Each row comes from the steps of one walk. Every step used is in the known rows, and no mark comes twice. Write the walk behind each row, first mark first.
Known rows:
dera/galut/dekin/nugun/sizusud: [-167, 154, -59, 63, 142, 93, 185, 207, -87, 94, 48, -425, -113, -58, -377, 222, 362, -218, -78, 405, 29, 476, -256, 357, -82, 239, -190, 343]
bifaz/tivib/vagof/sopulol/sizusud/nugun/dekin: [-8, 220, -49, -241, 189, -280, -656, -277, -39, 412, -1, 171, 90, -37, -423, -139, 91, -142, -40, 354, 435, 60, -146, 371, 311, -142, -66, 158]
bifaz/tivib/korag: [-38, 141, -15, -241, -4, 55, -319, -266, 87, 34, 37, -44, 307, 52, 60, -119, 214, 148, 160, -86, 60, -143, 65, -154, 320, -87, 135, -128]
vagof/sopulol/semad/nugun/sizusud: [219, 124, 54, -444, 126, 142, -188, -222, 77, 533, -307, -291, -18, 172, 173, -15, 164, -363, -215, -325, 30, 67, -461, -39, -208, -353, -41, -115]
dekin/nugun/vagof/sopulol/sizusud/tivib/bifaz: [-195, 515, 84, -480, -16, -124, -399, -57, -111, 157, 157, 76, 118, 26, -265, 347, 167, -388, -147, 439, -84, 45, -208, 571, 84, -266, -420, 390]
fusapuz/galut/dekin/nugun/vagof/sopulol/sizusud: [-130, 215, -297, 142, 107, 128, 68, 208, -308, 96, -114, -262, -186, -114, -241, 430, 10, -311, -9, 787, 332, 448, -378, 511, -85, 198, -214, 147]
bifaz/tivib: [-113, 110, 20, -260, 17, 15, -187, -183, -51, 16, 164, -46, 84, -22, -89, -31, -168, -61, 53, 32, -35, -1, 118, -88, 259, -104, 53, -15]
semad/sopulol: [27, 143, -152, -333, -80, 99, 160, -7, 68, 334, -181, -184, 54, -89, 120, -38, -116, -75, 10, -312, -78, 173, 85, -97, 56, -17, -21, -45]
nikiz/galut/dekin/nugun/sizusud/sopulol: [-25, 459, -43, 363, 419, 144, -43, 155, -165, 119, -89, -556, -291, -93, 228, 346, 418, -387, -11, 161, -219, 529, -353, 670, -89, 191, 66, -256]
galut/dekin/nugun/vagof: [-220, 55, -80, 55, 15, 145, 179, 120, -200, -70, -61, -563, 10, -179, -83, 312, 193, -92, 22, 415, 262, 391, -223, 661, 23, 261, -308, -16]
nikiz/galut: [97, 87, 13, 283, 41, 133, -144, 135, 31, -120, 68, 90, -157, -55, 196, 42, 113, -47, 28, -62, -132, 176, -173, -67, -289, 97, 14, -106]
vagof/sopulol/semad: [124, -64, -39, 88, 49, 4, -127, -241, 144, 205, -195, 13, -43, 187, 160, -76, -178, -139, -116, -38, 238, -77, -288, -288, -142, -194, -8, -137]
dekin/nugun/sizusud: [-27, 351, -52, -160, 193, 149, -161, 127, -52, 180, 54, -196, 30, 109, -244, 128, 311, -229, -206, 260, -250, 223, -48, 246, -138, 73, 8, 211]
sopulol/semad/nugun/sizusud/tivib: [9, 145, 135, -633, 127, 244, -183, -14, -10, 523, 194, -270, 17, 100, 219, 253, -18, -251, -172, -252, -451, 63, -350, 359, -137, -326, 93, -27]
bifaz/tivib/vagof: [-175, 63, 92, -306, -96, 208, -457, -289, 65, -8, 123, 57, 24, -67, -129, -80, 28, 127, -18, 162, 93, -107, 94, -247, 168, -90, 66, 60]
tivib/vagof/sopulol/semad/nugun: [52, -119, 139, -300, -101, 351, -271, -335, 103, 458, -256, -56, -13, 53, 218, -90, 145, -29, -222, -221, 288, -137, -430, -489, -186, -303, -91, -106]
dera/galut: [-42, -136, 112, 25, -94, -125, 201, 92, 67, -31, 89, 116, -30, -76, -224, 3, 102, 23, 49, 136, -33, 61, -132, -54, -66, 38, -118, 353]
bifaz/tivib/vagof/sopulol/semad/nugun/sizusud: [31, 191, 136, -750, 26, 348, -663, -501, 129, 547, -182, -242, -1, 108, 46, -91, 208, -237, -230, -129, 108, -32, -378, -313, -64, -449, 4, -48]
fusapuz/galut/nikiz: [-31, 126, 17, 72, 30, 169, 181, 288, -234, -137, -8, -69, -274, -133, 38, 142, -32, 87, 251, 82, -55, 5, -77, -26, 97, -58, 93, 136]
dekin/nugun/vagof/sopulol/sizusud/tivib: [-88, 367, -48, -209, 3, -101, -142, 91, -191, 256, 195, -6, 191, -12, -351, 354, -100, -371, -199, 421, 41, 167, -273, 691, -24, -44, -272, 354]
fusapuz/galut: [-72, -25, -39, -12, 52, 159, 29, 270, -30, -75, 44, 139, -182, 10, 35, 61, 44, 33, 78, 299, -189, 40, -107, -47, -48, -12, 156, 117]
dera/galut/dekin/nugun/vagof: [-235, -69, 1, 85, -106, 12, 383, 210, -112, -104, 9, -443, -20, -246, -293, 295, 284, -65, 60, 533, 234, 459, -357, 579, -46, 288, -424, 324]
vagof/sopulol/semad/nugun/sizusud/tivib: [69, 181, 179, -638, 107, 145, -212, -86, 35, 545, -54, -225, 74, 174, 176, 107, 80, -412, -247, -349, -143, 6, -539, 260, -59, -472, -58, -17]
semad/sopulol/vagof: [15, 193, -26, -343, -176, 183, 174, -130, 223, 616, -94, -128, 33, -197, 241, -114, -583, -39, 70, -239, 103, 275, 190, -313, -124, -163, -151, -50]
sizusud/nugun: [-90, -74, -144, 13, 155, -215, -92, 124, -68, 122, 42, -71, 71, 48, -126, -36, 294, -91, 43, -66, -190, 109, 10, 250, 169, -105, 55, 48]
nikiz/galut/dekin/nugun/sizusud/sopulol/semad: [27, 353, -111, 467, 498, 240, -151, -19, -75, 320, -65, -588, -378, 42, 426, 403, 176, -362, -71, 195, -295, 516, -447, 507, -310, 149, 167, -395]
tivib/vagof: [-51, -42, 57, -50, -113, 215, -279, -122, 117, -22, -53, 85, -74, -43, -44, -40, 178, 181, -62, 119, 118, -90, -37, -181, -89, 24, 1, 54]
galut/fusapuz: [-132, -76, -118, 181, 157, -158, 34, 7, -23, -80, 99, -218, -119, -83, 190, -18, -138, -2, 66, 103, -42, 116, -13, -36, 28, 213, 70, -66]
dekin/nugun/sizusud/tivib: [-151, 418, 55, -351, 159, 157, -179, 265, -87, 174, 321, -130, 121, 118, -230, 230, 203, -288, -239, 208, -426, 179, -115, 562, 19, -45, -2, 299]

Which walk is each row?
[-16, 490, 151, -99, 250, 10, -27, -89, 81, 588, 25, -255, -45, -45, 82, 104, -95, -261, -46, 258, -254, 271, 42, 375, -129, -177, -24, 72]
dekin/nugun/sizusud/sopulol/vagof
[21, 158, 232, 55, 50, -131, 134, -217, 125, 401, -35, -76, -89, -131, 320, -12, -420, -30, 143, 18, 26, 39, 82, 86, 34, -243, -11, -151]
sizusud/sopulol/vagof
[62, 217, -441, -330, 62, -265, -49, 40, -98, 601, -114, -321, 51, -151, -133, 254, 24, -217, 108, -15, -271, 432, 51, 635, -22, 2, -72, 97]
semad/sopulol/sizusud/nugun/vagof
[181, 203, 22, -7, 357, -122, -180, -238, 118, 387, -189, -297, -245, 145, 310, 183, 36, -191, -11, 50, -415, 42, -217, 403, -158, -163, 279, -227]
nugun/sizusud/sopulol/semad
[113, 360, 210, -110, 166, -148, -55, -195, 210, 470, -120, -221, -166, -76, 248, 42, -198, -144, 99, 83, -171, 137, 15, 364, -100, -291, 16, -84]
nugun/sizusud/sopulol/vagof
[-23, 246, 200, -401, -47, 119, -500, -34, 192, 39, -100, 65, -43, 96, -175, -19, 401, -142, -201, 84, 72, -82, -378, 261, 23, -280, -93, 240]
nugun/sizusud/tivib/vagof/sopulol
[71, -20, 30, 149, 259, -95, 19, -259, 40, 341, -87, -169, -164, 72, 416, 126, -183, -61, 12, -30, -243, -63, -122, 127, -43, -129, 251, -272]
sizusud/sopulol/semad
[-222, 103, 87, -86, 53, 316, -210, -32, 127, 265, 68, -264, -141, 78, -267, 217, 301, -211, -304, 482, 215, 247, -669, 214, -142, -60, -196, 366]
dera/galut/dekin/nugun/sizusud/tivib/vagof/sopulol/semad
[-100, 116, -164, 182, -27, -155, 240, 43, -178, 160, -86, -307, -39, -189, -505, 362, 84, -301, -43, 617, 503, 464, -408, 495, -133, 230, -472, 366]
dera/galut/dekin/nugun/vagof/sopulol/sizusud
[-63, 367, 116, -466, -85, -277, -422, -156, 16, 36, 17, 128, -7, -2, -105, 287, 78, -264, 11, 236, -8, -62, -236, 560, 125, -354, -395, 234]
nugun/vagof/sopulol/sizusud/tivib/bifaz
[212, -90, 261, -345, 77, 40, 5, -179, 35, 496, -282, -111, 104, 1, 298, -153, -69, -143, -100, -203, 441, 17, -590, 164, -66, -237, -229, -163]
vagof/sopulol/semad/nugun/dekin
[-291, 56, -196, 179, 172, 396, 223, 364, -257, -31, 120, -261, -184, -31, -39, 237, 90, -103, -2, 534, 31, 339, -150, 139, 48, 221, 33, 49]
fusapuz/galut/dekin/nugun
[-30, 318, 293, -885, 86, 115, -478, -225, 133, 445, -79, -140, -4, 224, 265, 103, 326, -413, -189, -336, -286, -111, -497, 132, 58, -697, -187, 27]
vagof/sopulol/semad/nugun/sizusud/tivib/bifaz
[169, 126, -131, 66, 289, -492, -210, -4, -104, 401, -131, 114, 69, 26, -274, -61, 57, -240, -5, 192, 341, 177, -235, 632, 140, -74, -122, 105]
vagof/sopulol/sizusud/nugun/dekin
[-53, 94, 211, -676, 25, 425, -464, -126, 88, 518, 140, -175, -69, 45, 198, 203, 200, -62, -225, -120, -334, -44, -395, 191, -221, -309, 79, 31]
sopulol/semad/nugun/sizusud/tivib/vagof
[99, 175, -116, 54, -56, 20, -423, -271, 27, 241, -153, 221, -108, 18, -241, 19, 0, -60, -185, 239, 382, -83, -92, -260, -161, -45, -47, 134]
tivib/vagof/sopulol/sizusud
[-178, 392, 54, 49, 334, 251, 139, 165, -71, 433, -29, -476, -358, -113, 190, 274, -96, -247, 100, 606, -118, 478, -145, 499, -30, -58, 55, -56]
fusapuz/galut/dekin/nugun/sizusud/sopulol/vagof
[102, 83, -177, 71, 321, -417, -192, 92, -163, 397, 112, 73, 27, -50, -238, 95, -32, -102, 70, 272, 64, 211, -55, 735, 64, 77, -4, 89]
sopulol/sizusud/nugun/dekin
[167, 165, -123, -27, -52, -264, -152, -151, -28, 140, -223, -8, -25, -68, -193, 187, -94, -199, -14, 264, 307, 107, -234, 384, -145, -19, -235, 94]
nugun/vagof/sopulol/sizusud
[-79, 380, 70, -346, 23, -198, -418, -198, -25, 157, 129, 276, -21, 111, -108, 171, -61, -306, -99, 62, -23, -175, -72, 81, 202, -402, -192, 184]
vagof/sopulol/sizusud/tivib/bifaz
[116, 285, 64, -109, 261, -231, -77, -72, 24, 198, -220, -260, -153, 31, 120, 108, 278, -218, 23, -15, -335, 66, -112, 565, 74, -116, 154, -65]
nugun/sizusud/sopulol
[-94, 119, 126, -295, -148, 114, -466, -362, 125, 11, -116, 85, 62, 1, -177, -225, 125, -32, -99, 71, 366, -137, -95, -373, 225, -228, -74, 72]
bifaz/tivib/vagof/sopulol
[109, 93, -62, 22, 185, -299, -485, -102, 9, 387, -175, 189, -15, -35, -316, -96, 249, -69, -65, 330, 458, 92, -274, 462, 53, -52, -120, 168]
tivib/vagof/sopulol/sizusud/nugun/dekin
